(in the rows, 100 means zero)
Known rows, with every step that occurs:
B -> Q -> Y: 103, 103, 102, 120, 108, 95, 102, 110, 95, 83, 92, 87, 111, 94, 99, 91, 99, 118, 95, 120, 79, 90, 97, 102, 114, 92, 81, 103, 75, 96, 86, 101, 98, 103, 103, 111, 99, 108, 123, 98, 113, 103, 107, 96, 86, 104, 97, 117, 119
V -> Q: 98, 89, 94, 136, 106, 118, 107, 107, 98, 108, 105, 105, 99, 88, 92, 109, 96, 104, 97, 91, 94, 91, 113, 114, 104, 93, 89, 88, 109, 78, 101, 97, 103, 106, 95, 106, 95, 85, 95, 102, 91, 102, 104, 127, 91, 100, 107, 102, 101
Y -> Q -> B: 106, 113, 91, 86, 100, 69, 97, 107, 105, 123, 95, 71, 94, 116, 114, 67, 102, 88, 100, 85, 76, 90, 134, 100, 99, 100, 86, 97, 102, 108, 91, 94, 100, 110, 103, 110, 95, 99, 94, 110, 109, 101, 101, 88, 109, 98, 101, 127, 89
Q -> B: 98, 110, 74, 92, 96, 81, 91, 110, 107, 116, 101, 102, 97, 107, 106, 78, 104, 93, 93, 91, 87, 95, 134, 108, 101, 104, 74, 99, 105, 112, 96, 88, 100, 106, 105, 110, 95, 83, 107, 125, 100, 100, 103, 109, 102, 103, 110, 126, 96
Y -> L -> B -> Q: 105, 107, 88, 82, 112, 80, 94, 104, 91, 74, 95, 83, 115, 80, 96, 84, 102, 124, 104, 106, 152, 104, 132, 98, 105, 114, 107, 100, 96, 111, 103, 110, 84, 104, 88, 99, 97, 106, 91, 92, 96, 114, 115, 90, 100, 96, 103, 114, 93
S -> V -> Q: 102, 85, 92, 129, 99, 117, 103, 106, 93, 110, 99, 107, 96, 90, 97, 130, 96, 108, 98, 105, 79, 98, 94, 106, 94, 84, 93, 83, 131, 88, 99, 95, 117, 94, 88, 98, 104, 96, 87, 99, 95, 104, 100, 128, 98, 95, 109, 92, 101
B -> L -> S -> Z: 95, 104, 84, 113, 89, 83, 101, 98, 97, 99, 91, 117, 89, 91, 80, 121, 92, 109, 89, 88, 90, 90, 86, 98, 91, 89, 120, 76, 68, 89, 96, 104, 96, 98, 107, 87, 101, 143, 113, 101, 77, 70, 102, 97, 87, 114, 112, 65, 88
Z -> S -> V: 89, 101, 90, 125, 83, 73, 78, 112, 106, 119, 78, 116, 89, 106, 97, 136, 94, 111, 92, 107, 72, 98, 107, 105, 102, 90, 90, 67, 108, 100, 99, 98, 111, 81, 81, 95, 98, 94, 76, 123, 95, 84, 106, 106, 109, 107, 113, 91, 98
Q -> Y -> L -> S -> Z: 96, 100, 105, 110, 90, 101, 108, 87, 105, 78, 96, 100, 106, 102, 106, 124, 92, 120, 95, 75, 90, 100, 87, 97, 101, 108, 115, 98, 69, 93, 91, 109, 83, 106, 107, 99, 97, 116, 116, 90, 86, 87, 92, 88, 99, 111, 100, 86, 100
Z -> S -> V -> Q -> B -> L -> Y: 91, 98, 107, 106, 79, 85, 88, 100, 110, 105, 83, 110, 80, 100, 103, 98, 102, 72, 107, 117, 112, 100, 70, 95, 75, 97, 108, 100, 124, 100, 117, 90, 131, 90, 104, 80, 108, 83, 84, 116, 113, 99, 95, 81, 98, 100, 93, 73, 103
Q -> V: 97, 102, 73, 107, 97, 77, 92, 107, 96, 120, 106, 119, 102, 106, 98, 110, 101, 98, 91, 100, 57, 92, 119, 109, 117, 97, 73, 96, 93, 106, 93, 87, 101, 94, 88, 113, 95, 91, 114, 108, 99, 81, 107, 117, 112, 101, 119, 106, 99
S -> V -> Q -> Y -> L -> B: 106, 90, 114, 86, 111, 147, 99, 88, 101, 89, 116, 101, 113, 102, 107, 128, 100, 113, 111, 118, 114, 116, 85, 94, 108, 108, 102, 115, 120, 105, 110, 113, 96, 99, 89, 101, 98, 72, 87, 81, 101, 109, 95, 115, 109, 89, 92, 108, 102
B -> Q -> Y -> L -> S -> Z: 104, 99, 110, 111, 92, 102, 116, 92, 98, 60, 87, 77, 111, 88, 102, 111, 95, 126, 97, 88, 105, 95, 79, 93, 95, 111, 123, 94, 57, 91, 85, 113, 82, 106, 113, 90, 103, 136, 123, 81, 103, 96, 94, 77, 80, 110, 94, 81, 107
Q -> Y -> L: 101, 105, 109, 92, 109, 113, 91, 100, 102, 88, 102, 99, 113, 112, 110, 96, 97, 106, 98, 100, 101, 99, 115, 104, 119, 100, 85, 117, 96, 96, 97, 94, 86, 92, 93, 113, 97, 90, 116, 116, 83, 110, 98, 100, 106, 106, 97, 115, 110
Z -> S -> V -> Q -> Y -> L -> B: 95, 94, 119, 98, 102, 135, 91, 92, 112, 91, 105, 104, 101, 103, 106, 139, 98, 112, 113, 115, 123, 115, 85, 99, 104, 120, 100, 95, 108, 102, 121, 118, 95, 93, 84, 95, 90, 63, 64, 82, 104, 101, 97, 97, 115, 97, 88, 96, 101
Y -> L -> B: 95, 107, 85, 78, 111, 86, 84, 102, 100, 97, 107, 104, 107, 99, 99, 100, 102, 121, 101, 93, 136, 107, 133, 102, 114, 107, 99, 100, 106, 114, 113, 104, 81, 102, 82, 103, 90, 90, 83, 104, 81, 104, 113, 114, 109, 99, 108, 115, 92
B -> L -> Y -> Q: 96, 112, 115, 97, 104, 48, 84, 105, 90, 107, 77, 86, 95, 104, 104, 63, 96, 93, 100, 99, 100, 90, 91, 92, 102, 75, 111, 108, 105, 101, 108, 87, 108, 91, 94, 94, 99, 144, 102, 115, 100, 88, 101, 90, 105, 96, 96, 98, 100
V -> Q -> Y -> L: 103, 91, 119, 107, 115, 152, 110, 94, 102, 86, 114, 92, 108, 103, 106, 105, 97, 98, 107, 99, 115, 98, 97, 108, 109, 102, 89, 123, 106, 82, 103, 99, 93, 99, 101, 109, 97, 73, 107, 95, 92, 127, 91, 105, 99, 103, 92, 105, 114
V -> Q -> Y -> L -> S: 97, 86, 136, 128, 105, 148, 124, 91, 102, 89, 108, 102, 102, 101, 101, 119, 100, 101, 105, 85, 120, 108, 83, 108, 95, 113, 115, 107, 83, 89, 103, 108, 86, 111, 112, 103, 93, 92, 101, 85, 104, 116, 95, 104, 95, 104, 90, 85, 108
Y -> Q -> B -> L: 109, 116, 94, 59, 107, 87, 96, 104, 102, 124, 99, 85, 93, 120, 104, 56, 101, 77, 99, 95, 89, 92, 121, 94, 100, 94, 92, 103, 103, 102, 90, 94, 104, 100, 104, 104, 107, 112, 102, 116, 99, 107, 97, 69, 101, 104, 94, 111, 92

Rows:
99, 107, 104, 74, 117, 106, 80, 93, 103, 92, 112, 102, 114, 116, 106, 103, 102, 114, 103, 107, 119, 109, 114, 97, 122, 112, 91, 120, 85, 119, 111, 106, 78, 98, 92, 110, 88, 84, 99, 97, 90, 92, 105, 106, 112, 96, 98, 132, 102 : Q -> Y -> L -> B
105, 99, 89, 86, 100, 129, 109, 101, 106, 107, 116, 108, 90, 101, 93, 79, 105, 74, 102, 103, 103, 94, 106, 102, 89, 100, 93, 106, 109, 85, 100, 94, 111, 102, 110, 101, 105, 72, 102, 112, 91, 122, 97, 99, 89, 103, 99, 98, 101 : V -> Q -> B -> L
98, 116, 107, 85, 94, 39, 91, 106, 101, 115, 82, 70, 95, 116, 125, 54, 104, 88, 101, 82, 87, 94, 109, 99, 94, 95, 98, 109, 103, 121, 104, 87, 108, 114, 108, 101, 91, 117, 100, 117, 122, 87, 101, 86, 112, 92, 98, 139, 93 : L -> Y -> Q -> B
107, 106, 86, 93, 105, 58, 96, 105, 96, 135, 100, 95, 99, 112, 105, 98, 100, 88, 97, 95, 45, 90, 115, 102, 118, 96, 83, 91, 95, 102, 87, 93, 95, 97, 85, 113, 95, 110, 99, 98, 109, 79, 101, 101, 121, 95, 104, 116, 90 : Y -> Q -> V
96, 84, 112, 132, 93, 120, 114, 98, 92, 117, 98, 128, 91, 88, 77, 126, 99, 93, 96, 105, 97, 106, 74, 101, 82, 86, 124, 83, 110, 83, 99, 106, 115, 94, 103, 88, 111, 126, 89, 93, 97, 94, 99, 115, 92, 101, 100, 52, 99 : B -> L -> S -> V -> Q
104, 97, 83, 105, 99, 116, 110, 105, 108, 110, 112, 94, 94, 99, 105, 90, 104, 85, 100, 86, 98, 95, 114, 113, 94, 109, 83, 99, 111, 94, 100, 94, 109, 114, 111, 107, 98, 65, 95, 108, 104, 118, 100, 116, 90, 99, 107, 118, 101 : V -> Q -> B
90, 95, 106, 106, 89, 87, 97, 102, 91, 118, 90, 136, 93, 96, 80, 120, 97, 105, 88, 107, 88, 108, 87, 100, 90, 80, 113, 80, 101, 108, 94, 99, 108, 86, 99, 88, 115, 137, 97, 108, 88, 77, 105, 101, 103, 104, 106, 61, 96 : B -> L -> S -> V
102, 108, 80, 105, 107, 68, 91, 112, 94, 90, 96, 90, 110, 84, 91, 92, 105, 126, 96, 109, 109, 98, 118, 99, 109, 105, 96, 85, 75, 112, 102, 112, 92, 107, 91, 100, 94, 112, 95, 87, 110, 93, 119, 106, 93, 95, 108, 119, 93 : L -> B -> Q
103, 106, 94, 105, 111, 93, 92, 104, 97, 85, 105, 88, 114, 94, 99, 97, 104, 128, 99, 122, 94, 102, 102, 98, 121, 108, 85, 104, 66, 116, 99, 112, 89, 109, 99, 107, 89, 101, 104, 81, 119, 92, 114, 107, 91, 96, 96, 133, 111 : L -> B -> Q -> Y
104, 109, 110, 82, 97, 72, 104, 100, 102, 125, 93, 93, 89, 113, 100, 72, 105, 74, 98, 86, 101, 100, 112, 98, 87, 97, 116, 98, 85, 105, 95, 102, 100, 110, 115, 96, 100, 134, 96, 100, 110, 87, 95, 72, 103, 102, 92, 94, 85 : Y -> Q -> B -> L -> S
107, 106, 73, 62, 107, 71, 95, 100, 93, 82, 111, 96, 117, 93, 98, 88, 106, 109, 104, 113, 129, 105, 123, 92, 113, 121, 95, 106, 93, 120, 101, 106, 83, 99, 85, 101, 101, 95, 102, 82, 111, 104, 111, 97, 113, 91, 104, 111, 92 : Y -> L -> B -> Q -> V
100, 87, 117, 121, 95, 153, 126, 82, 106, 75, 104, 97, 102, 91, 102, 130, 92, 109, 103, 75, 102, 99, 66, 101, 96, 112, 124, 100, 75, 73, 98, 114, 86, 111, 112, 95, 96, 101, 108, 74, 93, 96, 87, 97, 90, 109, 95, 75, 105 : V -> Q -> Y -> L -> S -> Z
106, 104, 111, 93, 115, 108, 105, 103, 97, 70, 93, 77, 117, 98, 105, 82, 99, 112, 101, 111, 109, 97, 107, 96, 113, 107, 92, 115, 91, 95, 89, 98, 87, 96, 95, 107, 108, 101, 127, 100, 96, 133, 102, 80, 89, 104, 89, 118, 112 : B -> Q -> Y -> L
99, 87, 117, 123, 100, 143, 108, 99, 98, 108, 104, 109, 102, 101, 100, 133, 97, 104, 101, 113, 59, 102, 73, 102, 106, 89, 86, 104, 114, 91, 92, 99, 113, 93, 98, 107, 99, 88, 104, 91, 104, 96, 93, 119, 99, 96, 98, 106, 115 : S -> V -> Q -> Y
93, 79, 118, 123, 94, 131, 117, 94, 94, 101, 97, 117, 100, 89, 95, 135, 97, 106, 102, 86, 123, 112, 93, 105, 82, 102, 124, 86, 123, 91, 100, 106, 103, 99, 96, 90, 108, 110, 83, 90, 95, 109, 96, 110, 104, 98, 102, 65, 93 : Y -> L -> S -> V -> Q
107, 97, 82, 105, 86, 121, 123, 91, 108, 98, 107, 107, 85, 93, 88, 106, 101, 83, 98, 77, 102, 94, 70, 98, 75, 106, 124, 92, 86, 84, 96, 109, 107, 117, 125, 86, 102, 112, 104, 89, 91, 99, 92, 88, 77, 108, 99, 64, 94 : V -> Q -> B -> L -> S -> Z
105, 93, 88, 84, 95, 131, 104, 100, 104, 115, 110, 112, 91, 105, 92, 95, 104, 80, 100, 116, 90, 100, 91, 96, 86, 93, 98, 102, 135, 93, 97, 93, 124, 89, 106, 96, 118, 85, 98, 108, 94, 121, 92, 104, 90, 98, 99, 85, 100 : S -> V -> Q -> B -> L
100, 86, 107, 91, 89, 133, 122, 92, 102, 101, 101, 111, 98, 103, 106, 112, 105, 85, 105, 84, 126, 114, 96, 101, 71, 115, 122, 100, 131, 104, 98, 103, 105, 108, 109, 92, 107, 91, 83, 95, 108, 116, 91, 99, 107, 97, 98, 80, 90 : Y -> L -> S -> V -> Q -> B
102, 112, 103, 82, 100, 45, 84, 100, 91, 120, 94, 97, 96, 112, 107, 69, 100, 77, 98, 108, 76, 93, 85, 92, 105, 84, 103, 109, 96, 110, 107, 84, 108, 86, 94, 98, 102, 135, 112, 103, 110, 74, 101, 91, 115, 94, 100, 99, 97 : B -> L -> Y -> Q -> V
97, 96, 102, 89, 84, 97, 98, 98, 98, 103, 99, 105, 91, 97, 103, 81, 104, 74, 104, 119, 108, 105, 72, 92, 76, 88, 110, 114, 136, 105, 110, 88, 130, 91, 107, 86, 114, 99, 103, 115, 104, 103, 92, 96, 98, 93, 98, 92, 107 : S -> V -> Q -> B -> L -> Y
104, 97, 113, 94, 118, 138, 104, 90, 105, 83, 123, 96, 110, 102, 104, 112, 100, 109, 110, 103, 136, 110, 101, 106, 111, 119, 100, 125, 99, 100, 116, 115, 86, 110, 97, 108, 89, 65, 95, 77, 97, 111, 100, 108, 103, 94, 93, 119, 107 : V -> Q -> Y -> L -> B
92, 112, 91, 79, 94, 61, 82, 104, 101, 104, 95, 109, 91, 105, 104, 53, 104, 77, 95, 111, 113, 96, 102, 96, 95, 88, 95, 113, 110, 117, 109, 80, 113, 96, 111, 96, 106, 104, 116, 132, 98, 96, 105, 90, 100, 101, 105, 112, 104 : Q -> B -> L -> Y
